What can hang from each mark:
Z: E
X: L
E: L W
D: L
R: L X
A: R Z
H: E
B: E
M: A S
L: D F M
S: M

Each row was made from one small tree. The marks that hang from a mark follow it in brackets, in alphabetical order. Every link used is in the known rows. Write each row's tree.
Known rows:
R{L}: [-1.949 -2.365 -0.795  0.553  2.113  0.825 -0.491  2.535  0.842 -1.301
  1.641 -0.569 -1.582 -0.854  0.483  1.347 -0.311 -0.453 -1.213 -0.649
  0.962 -0.425 -1.816  0.290 -1.346]
X{L{D F}}: [ 0.644 -3.302 -0.042  0.728  3.271  0.511  0.192  1.827 -0.905  0.373
  0.881 -1.530  0.459 -0.469  1.029  1.034 -2.444  1.325  0.331 -1.178
  2.089 -1.561 -0.465 -0.788 -0.758]
X{L{M}}: [-0.964 -3.242  0.170  0.563  2.021  1.358 -3.511  2.407  1.208  0.208
  1.111 -0.121  0.409 -0.287  0.417  1.521  0.078  0.228 -0.126 -2.987
  1.482 -1.654 -0.809 -0.192 -0.276]
Z{E}: [-1.339 -2.424  0.070  0.623  1.416 -0.593 -2.217  3.214 -1.772 -0.789
  0.645 -0.732 -0.094 -0.658  0.831  1.051 -1.758 -0.514  0.033 -1.552
  2.093 -0.892 -0.222 -0.148 -0.852]
L{D F M{S}}: [-1.068 -4.302 -0.045  0.684  0.045 -1.276 -0.520  2.564 -0.132 -1.336
 -0.328 -1.695  2.975 -0.337  0.625  0.820 -1.190  0.686 -1.185 -1.303
  0.427 -2.825  1.026 -0.385 -1.846]
R{L X}: [-2.457 -2.056  0.119 -0.573  2.518  1.444 -0.821  2.357  1.224 -1.245
  2.721 -1.161 -1.304 -0.447  0.030  1.135  0.302 -1.328 -1.138  0.373
  0.417  1.349 -1.753 -0.150 -0.520]
A{R{L{F M}}}: [-3.123 -2.972 -0.951  0.191  1.634  0.841 -0.340  3.257  3.530 -0.799
  1.492  0.242  2.002 -0.783  1.123  1.682 -0.396 -0.260 -0.851 -1.825
  0.112  0.443 -0.461  1.023 -0.991]
D{L{M{A}}}: [-2.299 -3.072 -0.612  0.794  0.546  1.396 -4.076  2.366  0.312  1.088
  0.509 -1.930  1.392 -0.749 -0.084  1.687  0.954 -0.851 -0.461 -2.189
  1.415 -1.838 -0.144  0.285 -1.304]
L{D M}: [-1.138 -3.415  0.012  1.521  0.720 -0.750 -1.373  2.198 -0.283 -0.765
  0.618 -1.620  0.995  0.118  0.474  0.829 -0.659 -0.608 -1.544 -1.895
  0.907 -2.496 -0.399 -0.748 -1.421]
D{L{F M{A}}}: [-2.055 -3.373 -0.458  0.282  0.862  1.109 -2.308  2.237  0.778  1.234
  0.358 -2.524  2.413 -1.010  0.443  2.148 -0.183 -0.330 -0.176 -2.058
  1.759 -0.958  0.570  0.622 -0.981]
L{F M{A{R{X}}}}: [-2.326 -3.405  0.844 -0.739  0.982  1.159 -1.967  3.479  1.675  0.606
  1.782 -1.237  3.976 -0.015 -0.156  0.825  1.021 -1.803  0.663 -1.069
  0.501  0.964  1.007 -0.930  0.228]
H{E}: [-2.445 -2.413 -0.278 -0.089  0.951  0.364 -2.724  2.607 -0.844 -0.762
  0.104 -0.591  0.380 -0.638  0.646  1.052  0.298 -0.258 -0.509 -0.042
  1.697 -1.913  0.031 -0.139 -0.874]
M{S}: [-1.510 -3.246 -0.312 -0.196  0.412  0.122 -3.028  3.502 -1.098 -1.254
 -0.298 -0.284  0.893 -0.737 -0.120  0.562 -0.311  0.574 -0.409 -0.583
  0.530 -2.835 -0.579 -0.562 -1.878]
Z{E{L{F} W}}: [-1.175 -2.197  0.287 -0.970  0.940 -0.199 -0.681  3.541 -1.350 -1.098
  1.932 -2.353  1.850 -1.005  2.668  1.137 -2.281 -0.293 -1.076 -1.861
  2.734 -1.162  1.355  0.372 -0.575]
L{D F}: [-0.241 -3.196 -0.066  0.762  1.831 -0.689  1.124  2.321 -1.199 -0.431
  0.413 -2.266  0.908 -0.338  1.063  0.824 -2.488  0.469 -0.826 -0.364
  1.533 -1.533 -0.363 -0.845 -1.258]
R{L{D F} X}: [-1.535 -2.669  0.139  0.006  2.900  0.387  2.264  1.605  0.587 -1.203
  2.550 -2.376 -0.170 -0.405  0.750  1.083 -1.565 -0.946 -1.337  0.947
  0.624  1.341 -0.624 -0.363 -0.662]
X{L}: [-0.182 -2.693 -0.066  0.145  2.938  1.688 -2.890  2.666 -0.440  0.257
  1.107 -0.205 -0.562 -0.524  0.331  1.050 -0.829  0.759  0.464 -1.670
  1.882 -1.652 -1.332 -0.655 -0.534]
B{E{L{D F}}}: [-0.370 -2.630  0.714 -0.588  1.588  0.068 -0.246  1.349 -0.287 -0.448
  0.915 -4.458  1.047 -0.365  2.359  0.394 -2.898  0.847 -1.758 -0.693
  1.949 -0.557  0.354 -1.188 -1.406]
H{E{L{D F} W}}: [-1.575 -2.597 -0.230 -0.336  0.410  0.030 -0.051  2.461 -1.512 -1.242
  1.426 -2.781  2.282 -0.811  2.628  0.593 -1.015  0.056 -1.837  0.221
  2.129 -3.156  1.959 -0.445 -1.201]
S{M{A{R}}}: [-1.422 -2.434 -0.539  1.567  0.619  2.140 -4.430  2.944  0.276 -0.238
 -0.895 -0.133  2.168 -0.898 -0.279  0.187  1.352 -0.825 -0.063 -2.205
  0.307 -1.940 -0.648 -1.794 -0.801]
S{M{A}}: [-0.685 -2.233 -0.009  1.493  0.555  1.519 -3.394  2.099 -0.305 -0.718
 -0.566 -1.546  0.538 -1.027 -0.231  0.656  1.152 -1.054 -0.800 -2.164
  1.120 -1.852 -0.790 -1.845 -0.521]
Z{E{L{D} W}}: [-0.652 -2.385  0.042  0.695  0.435 -0.770 -1.416  2.954 -2.965 -1.410
  1.878 -2.473  0.959 -0.435  2.376  0.182 -1.903 -0.732 -1.558 -1.217
  2.329 -2.800  0.862 -0.915 -1.641]
A{Z}: [-0.948 -2.572  0.063  0.100  1.267  0.464 -2.154  4.270 -1.266 -0.874
  0.187 -2.203 -0.479 -0.030  0.363  0.688 -1.527 -0.499  1.229 -0.032
  1.112 -0.577 -0.662 -0.861 -0.106]
M{A{R{L{D}}} S}: [-2.129 -3.666 -1.267  1.213  0.456  0.105 -1.496  3.507 -0.869 -1.137
  0.837 -0.267  1.596 -0.885 -0.255 -0.413  0.886 -0.534  0.072  0.407
 -0.094 -2.531 -0.036 -1.101 -3.065]
B{E{L{F} W}}: [-0.860 -1.982  0.483 -1.696  1.300  1.496 -1.883  2.553  0.472 -1.022
  2.389 -4.921  0.724 -1.009  2.631  1.116 -1.059 -0.042 -2.167 -1.199
  2.301 -0.848 -0.289 -0.384 -0.755]

Which tree is each row?
[-1.022 -3.399  0.173 -0.058 -0.356  0.015 -3.147  4.895 -2.493 -0.991
 -0.429 -2.390  0.875 -0.422 -0.582 -0.158  0.279 -0.737  2.132  0.510
  1.104 -1.752  0.849 -1.627 -0.938]
M{A{Z} S}
[-0.808 -4.421  0.296  0.814 -0.551 -1.413 -0.485  2.928 -0.823 -0.690
  0.023 -2.479  3.273 -0.503  0.057  0.499  0.021 -0.327 -0.417 -1.248
  1.150 -2.757  1.939 -1.071 -1.856]
L{D F M{A S}}
[ 0.164 -3.311  0.867 -0.138  3.656  1.219 -0.021  1.647 -0.640  0.481
  1.966 -1.841  0.917  0.006  0.583  0.791 -1.957  0.399  0.290 -0.199
  1.424  0.079 -0.372 -1.424  0.045]
R{X{L{D F}}}
[-0.528 -2.308  0.177  1.471  0.348  1.360 -3.575  3.379 -0.976 -1.002
 -1.022 -2.822  0.416 -0.665 -0.102  0.319  0.416 -1.417  1.026 -1.415
  1.136 -0.942 -0.041 -2.005  0.219]
S{M{A{Z}}}
[-0.446 -3.691  1.055  0.136  2.847  0.988 -0.523  1.482  0.822  0.376
  1.972 -1.751  1.797  0.225  0.620  1.180 -1.166 -0.120 -0.202 -1.701
  1.184  0.021  0.434 -1.023  0.231]
R{X{L{D F M}}}
[-2.541 -3.883 -0.925 -0.415  0.399  0.826 -3.345  2.746  1.326 -0.172
 -0.794 -1.111  3.174 -1.159  0.592  2.070 -0.799  1.433 -0.638 -1.769
  0.474 -2.284  0.562  1.438 -1.978]
D{L{F M{S}}}
[-1.099 -3.378  0.297  0.321 -0.310 -1.051 -3.443  5.166 -3.687 -1.185
 -0.257 -2.390  1.043 -0.606 -0.029  0.034 -0.798 -1.063  2.865 -0.302
  2.027 -1.055  1.903 -1.208 -0.861]
M{A{Z{E}} S}
[-2.730 -3.385 -0.977  0.148  0.827  1.745 -3.261  3.189  1.608  1.753
  0.016 -1.071  3.922 -0.921  0.484  1.728 -0.146 -0.123  0.671 -2.141
  0.927 -0.963  0.562  0.748 -1.246]
D{L{F M{A{R}}}}
[-1.104 -1.768  0.409 -1.245  0.921  1.747 -3.705  2.458 -0.149 -1.252
  2.436 -4.252 -0.372 -0.748  2.109  0.645 -0.056 -0.558 -2.383 -1.238
  2.062 -1.666 -0.935 -0.857 -1.062]
B{E{L W}}
[-3.214 -3.057 -0.277 -0.658  0.813  1.818 -2.965  3.910  0.586 -0.891
  1.862  0.216  1.694 -0.805 -0.897 -0.080  2.249 -1.420  0.693  0.989
 -0.515  0.193 -0.108 -0.878 -1.678]
M{A{R{L X}} S}
[-1.803 -2.595  0.267 -0.238 -0.165  0.811 -3.102  3.251  0.854 -1.166
  2.023 -1.721  1.521 -0.293  1.656  0.990  0.549 -0.860 -2.511 -2.520
  1.159 -2.871  0.382 -0.164 -0.805]
E{L{M} W}
[-0.917 -3.482  0.232  1.057  0.958 -1.064  0.505  2.108  0.392 -0.606
  0.492 -2.177  1.930 -0.088  1.060  1.258 -1.760 -0.062 -1.380 -1.742
  1.122 -1.675  0.390 -0.356 -0.864]
L{D F M}
[-0.930 -2.385  0.209 -1.212  0.959  0.843 -0.478  3.432 -0.018 -0.969
  1.854 -2.331  1.540 -0.895  2.062  0.956 -1.319  0.176 -1.708 -1.002
  1.744 -1.907  0.284 -0.166 -0.562]
E{L{F} W}
[-2.044 -3.108  0.093  0.710 -0.101  0.664 -3.590  5.146  0.030  0.071
  0.411 -1.501  2.551  0.111 -0.169  0.375  0.657 -1.663  2.115 -1.451
  0.723 -0.606  0.698 -1.099 -0.205]
L{M{A{R Z}}}
[-1.372 -2.263 -0.165  1.861  0.212  1.084 -4.738  4.525 -1.543 -0.816
 -1.269 -1.345  2.165 -0.651  0.443  0.094 -0.596 -1.501  2.431 -2.013
  1.228 -0.091  0.809 -1.542 -0.065]
S{M{A{R Z{E}}}}
[-1.106 -2.676  0.505  0.041  0.349  0.593 -3.138  1.691  0.310 -1.579
  2.409 -4.981  0.782 -0.209  2.361  0.635  0.126 -0.975 -3.184 -2.124
  1.542 -2.513  0.060 -1.117 -1.423]
B{E{L{D M} W}}
[-1.194 -2.963  0.343 -1.248  3.629  2.916 -2.197  3.250  1.201  0.961
  1.772  0.358  2.361 -0.248  0.462  0.919 -1.161  0.518  1.563 -0.795
  0.772  1.056 -0.588 -0.682  0.419]
A{R{X{L{F}}}}
[-2.295 -4.043 -0.713 -0.102 -0.197  0.796 -3.413  2.857  0.390  0.556
 -0.529 -1.990  3.479 -1.235  0.094  1.796  0.490  0.354  0.092 -1.704
  1.055 -2.235  1.274  0.727 -2.034]
D{L{F M{A S}}}
[-1.708 -3.490 -0.318 -0.074 -0.301  0.542 -4.262  5.863 -1.770 -0.608
 -0.555 -0.934  2.527 -0.380 -0.564 -0.531  0.309 -0.471  2.956  0.280
  0.247 -1.877  0.856 -1.415 -1.258]
M{A{R Z} S}
[-1.855 -3.518 -0.598  0.029 -0.187  0.646 -3.907  4.502 -1.094 -0.286
 -0.163  0.370  2.775 -0.826 -0.668 -0.290  1.016 -0.207  1.137 -0.436
  0.292 -2.767  0.221 -1.207 -2.123]
M{A{R} S}
[-2.151 -1.987 -0.865  1.642  0.926  2.479 -3.199  3.809  0.989 -1.427
 -0.205 -1.167  0.378 -0.960  0.122  0.348  0.831 -1.497  1.146 -0.910
  0.101  0.384 -0.809 -1.110 -0.400]
S{M{A{R{L} Z}}}
[-1.389 -3.119  0.992 -0.332  2.434  2.150 -3.705  2.211  1.371  0.270
  2.124 -0.560  0.625  0.104 -0.146  1.353  0.659 -0.721  0.020 -2.167
  1.025  0.076 -0.575 -0.675  0.582]
R{X{L{M}}}
[-2.849 -3.730 -1.056  0.049  0.011  1.098 -5.225  2.779  0.624 -0.334
 -0.714 -0.565  2.214 -0.845  0.133  1.680  0.314  0.751 -0.885 -1.704
  0.030 -3.143 -0.183  0.956 -2.295]
D{L{M{S}}}
[-1.159 -2.787  0.747  0.363  0.530  0.108 -2.738  1.244  0.541 -0.828
  1.011 -3.933  1.057  0.139  1.944  0.482 -1.029 -0.142 -2.422 -2.298
  1.368 -1.437  0.232 -1.030 -1.491]
B{E{L{D M}}}
[-0.617 -3.385  0.499  0.863  1.563  1.368 -3.431  2.592  0.312  0.774
  1.620 -0.867  0.700 -0.389 -0.206  1.129  1.359 -0.627  0.709 -3.026
  2.099 -1.569  0.050 -0.971 -0.300]
X{L{M{A}}}
[-2.739 -3.695  0.049  0.487  0.673  0.038 -1.302  2.040  1.069 -2.151
  1.833 -1.247  0.913 -0.117 -0.187  0.622  0.978 -1.059 -1.892 -0.126
 -0.566 -0.783  0.106 -0.484 -1.764]
R{L{D M{S}} X}
[-0.479 -2.096  0.237 -0.308  0.959  0.983 -2.604  1.928 -1.379 -1.406
  2.412 -4.942 -0.270 -0.463  2.283  0.202 -0.740 -0.528 -2.727 -0.830
  1.970 -2.455 -0.596 -1.416 -1.609]
B{E{L{D} W}}
[-2.897 -3.795  0.595 -0.631 -0.516  1.225 -4.807  4.231  0.612 -0.262
  0.921  0.096  4.147 -0.027 -1.136 -0.058  2.595 -1.605  0.746 -0.872
 -0.672 -1.180  1.029 -1.267 -0.985]
L{M{A{R{X}} S}}
[-0.910 -4.226  0.298  1.380 -1.223 -1.249 -2.619  4.191 -2.078 -1.234
 -0.408 -3.190  2.005  0.193 -0.341 -0.173  0.417 -1.145  1.319 -0.466
  0.756 -2.756  1.945 -1.858 -1.284]
L{D M{A{Z} S}}
[-0.967 -3.174  0.277  0.148  0.214 -0.248  0.092  2.476  0.364 -1.148
  1.952 -3.130  2.692 -0.225  2.335  0.851 -1.172 -0.367 -2.720 -1.949
  1.482 -2.883  1.144 -0.500 -0.996]
E{L{D F M} W}
[-0.579 -3.835 -0.120  1.760  1.530  1.023 -3.288  2.786 -0.231  1.036
  1.081 -0.182  2.368  0.002  0.042  0.204  0.594 -0.455  1.184 -2.462
  1.115 -2.346  0.370 -1.723 -1.235]
X{L{D M{A{R}}}}
[-1.010 -2.787 -0.649  0.912  2.476 -0.332  2.440  1.784  0.295 -1.248
  1.640 -2.056 -0.440 -0.804  1.251  1.217 -2.165  0.029 -1.417 -0.109
  1.201 -0.324 -0.777  0.042 -1.509]
R{L{D F}}
[-2.429 -3.376  0.291 -0.967  0.275  1.385 -4.237  4.319 -0.784 -0.180
  0.804  0.141  3.104 -0.265 -1.224 -0.515  1.775 -1.136  1.347  0.549
 -0.253 -1.050  0.391 -1.750 -1.287]
M{A{R{X}} S}
[-1.208 -3.013  0.159  0.714 -0.223 -0.056 -1.910  2.663 -0.226 -1.386
  1.984 -2.433  1.598  0.084  1.839  0.513 -0.138 -0.845 -2.853 -1.998
  1.120 -3.658  0.670 -0.928 -1.367]
E{L{D M} W}
[-1.722 -2.311  0.459  0.460  0.632  2.811 -4.774  4.012  0.061 -0.508
 -0.359 -1.703  2.251 -0.073 -0.590 -0.275  0.981 -2.151  1.854 -0.564
 -0.266  0.773 -0.224 -2.442  0.856]
S{M{A{R{X} Z}}}
[-0.727 -3.467  0.385  0.055  2.519  1.064 -1.562  2.340  1.783  0.357
  1.129 -0.829  1.449 -0.473  0.966  1.977 -1.016  0.779  0.141 -3.016
  1.874 -0.823 -0.058  0.196  0.044]
X{L{F M}}
[-2.559 -2.263  0.869 -1.012  0.954  0.679 -3.541  5.122 -1.092 -0.410
  0.825 -0.782  2.677  0.543  1.356 -0.303 -2.404 -1.134  2.202 -0.209
  0.744  1.812  1.505 -0.846  0.355]
A{R{X} Z{E{L}}}
[-1.399 -4.002  1.171 -0.441  0.844  1.738 -4.814  2.930  0.156  0.115
  1.697 -0.865  2.150 -0.338 -1.106  0.532  2.463 -0.854  1.026 -1.723
  0.919 -1.041  0.862 -1.366 -0.247]
R{X{L{M{A S}}}}
[-3.062 -3.531  0.285 -1.037  1.002  0.678 -0.487  2.721  2.806 -1.923
  1.836 -1.195  1.831 -0.717  0.227  1.538  0.681 -0.674 -1.317 -0.443
 -0.137  0.917  0.489  0.670 -0.753]
R{L{F M{S}} X}
[-1.506 -4.045  0.384 -0.049 -0.552 -0.516 -1.701  3.470  0.305 -0.589
  0.135 -1.729  3.366 -0.790 -0.123  1.031  0.746 -0.295  0.115 -1.534
  1.199 -1.947  1.609 -0.567 -1.243]
L{F M{A S}}
[ 0.301 -3.908  0.488  1.273  1.808  0.185 -0.382  1.866 -0.363  0.883
  1.304 -2.352  1.829 -0.344  0.521  1.123 -0.534 -0.120  0.562 -2.261
  2.319 -1.597  1.215 -1.248 -0.466]
X{L{D F M{A}}}
[-2.520 -3.853 -0.731  0.436 -0.519  1.054 -5.230  2.916 -0.037  0.302
 -0.353 -1.335  2.504 -1.012 -0.475  1.321  1.424 -0.150 -0.181 -1.697
  0.771 -3.136  0.587  0.242 -2.130]
D{L{M{A S}}}
[-1.835 -3.909  0.202 -0.415  0.072 -0.444 -1.790  3.427  0.983 -1.235
 -0.261 -0.935  2.938 -0.741  0.481  1.369 -0.569  0.599 -0.835 -1.956
  0.531 -2.033  0.801  0.315 -1.265]
L{F M{S}}
[-1.913 -2.720  0.913  0.216 -0.212 -0.892 -2.881  4.327 -0.649 -1.028
  0.153 -2.047  1.742  0.219  1.867  0.735 -2.253 -0.820  0.743 -2.403
  1.842 -0.015  2.091 -0.066  0.040]
A{Z{E{L{M}}}}
[-0.515 -4.289 -0.071  1.301  0.897  0.166 -3.218  2.334 -0.607 -0.701
  0.239 -0.324  1.622 -0.171  0.209  0.501 -0.127  1.053 -0.241 -2.296
  0.877 -3.651  0.357 -0.913 -1.689]
X{L{D M{S}}}
[-1.359 -3.152  0.769 -0.285 -1.048 -0.939 -3.401  5.124 -3.371 -1.021
 -0.341 -2.300  2.131 -0.442  0.904 -0.485 -1.324 -0.620  2.450 -0.438
  2.030 -1.145  3.030 -1.183 -0.952]
M{A{Z{E{L}}} S}
